What can hang from each mark
mefe: lazikug zinoda
semoba: mefe
kode: livomo semoba zade
kabol: livomo zade
livomo: kabol kode
lazikug: mefe
zinoda: mefe

Every row comes from one small tree of marks. The marks that hang from a mark follow it in brackets, in alphabetical order. Every link used is in the known rows. Which tree was each row made from?
In the rows, zero is written as 128.
Known rows
kabol(livomo(kode(semoba)) zade): [134 153 125 132 189 102 126 162  78 112 130  51 125 177  84 148]
livomo(kabol kode(semoba(mefe) zade)): [174 132 129  85 136  82 126 117 108 133 116  76 147 153  96 139]
lazikug(mefe(zinoda)): [137 179 126 102 107  98 102 123  63 130 122  68 106 136  99 137]
livomo(kabol): [160 170 110  98  83 102  98 124 112 122 122  73 104 167 107 121]
kode(livomo(kabol) semoba(mefe(lazikug zinoda)) zade): [170 106 159  95 134  92 144 170  79 144 108  75 131 106  81 148]
lazikug(mefe): [138 171 126 100 103  91  92 118  84 128 124  69 109 145 108 115]
livomo(kabol kode(semoba)): [167 149 115 109 117  93 117  99  96 122 122  76 135 163 100 128]
mefe(lazikug): [164 196 105 135 111 123 103 112 105 130 118  75 100 151 104 134]
semoba(mefe(zinoda)): [152 201 125  88 118 103 100 171  87 131 117  71 111 141 104 143]
kode(zade): [158 151 109 105 132  92 107 128  99 136 118  70 120 158 105 118]
livomo(kabol(zade) kode(semoba)): [149 148 124 119 132  99 116 130 106 116 126  66 129 170  90 145]
kabol(livomo(kode(semoba(mefe(lazikug)))) zade): [142 166 134 129 190 111 128 169  90 117 126  54 122 166  80 163]
livomo(kabol(zade) kode(semoba(mefe(lazikug zinoda)))): [156 166 135 114 137 112 125 142 106 124 120  69 125 150  82 175]
livomo(kabol kode): [174 168 101  99 108 112 119  78 116 121 123  71 125 172 100 142]
zinoda(mefe(lazikug)): [170 188 108 103 101 127 102 109  99 133 118  73 116 144 112 144]
livomo(kabol kode(semoba zade)): [173 124 116 104 134  87 128  95  99 130 118  75 144 160  95 134]
mefe(lazikug zinoda): [163 204 106 138 118 133 116 117  79 133 115  74  96 138  93 161]

Which tree is each row?
[162 146 124 103 188  93 140 141  62 129 119  63 141 155  86 151]
kabol(livomo(kode(semoba(mefe(zinoda)) zade)))
[179 144 104  93 125 105 131  74 119 130 120  70 134 169  94 147]
livomo(kabol kode(zade))
[181 138 128  98 135  95 130 107 112 137 114  78 142 146  92 150]
livomo(kabol kode(semoba(mefe(lazikug)) zade))
[157 156 114 120 169  96 126 124  66 118 126  64 133 169  95 127]
kabol(livomo(kode(semoba)))
[159 162 123 106 171  93 124 142  73 121 124  64 135 163  97 133]
kabol(livomo(kode(semoba(mefe))))
[142 171 134 131 194 116 135 172  77 118 124  54 121 159  75 177]
kabol(livomo(kode(semoba(mefe(lazikug zinoda)))) zade)
[160 169 123 106 145  88 109 128  86 127 121  76 143 151 106 125]
livomo(kode(semoba(mefe)))
[151 142 140  98 148  71 110 185  69 142 111  76 134 130  99 126]
kode(semoba(mefe(zinoda)) zade)
[176 164 126 104 118 101 119 110 110 128 118  79 133 150  97 144]
livomo(kabol kode(semoba(mefe(lazikug))))
[156 167 111 109 124 118 119 108 125 116 127  61 119 178  91 157]
livomo(kabol(zade) kode)
[163 142 125 101 184  88 134 139  76 128 121  63 142 161  92 136]
kabol(livomo(kode(semoba(mefe) zade)))
[147 136 134 103 109 112 121 157 106 118 124  60 107 150  90 133]
kode(livomo(kabol(zade)))
[172 151 125 111 162  93 125 114  96 139 115  77 147 142  97 141]
livomo(kode(semoba(mefe(lazikug)) zade))
[181 143 128  99 139 100 137 109 100 138 112  77 140 140  86 164]
livomo(kabol kode(semoba(mefe(lazikug zinoda)) zade))
[135 165 135 120 194 105 130 183  72 115 126  51 126 166  78 166]
kabol(livomo(kode(semoba(mefe(zinoda)))) zade)
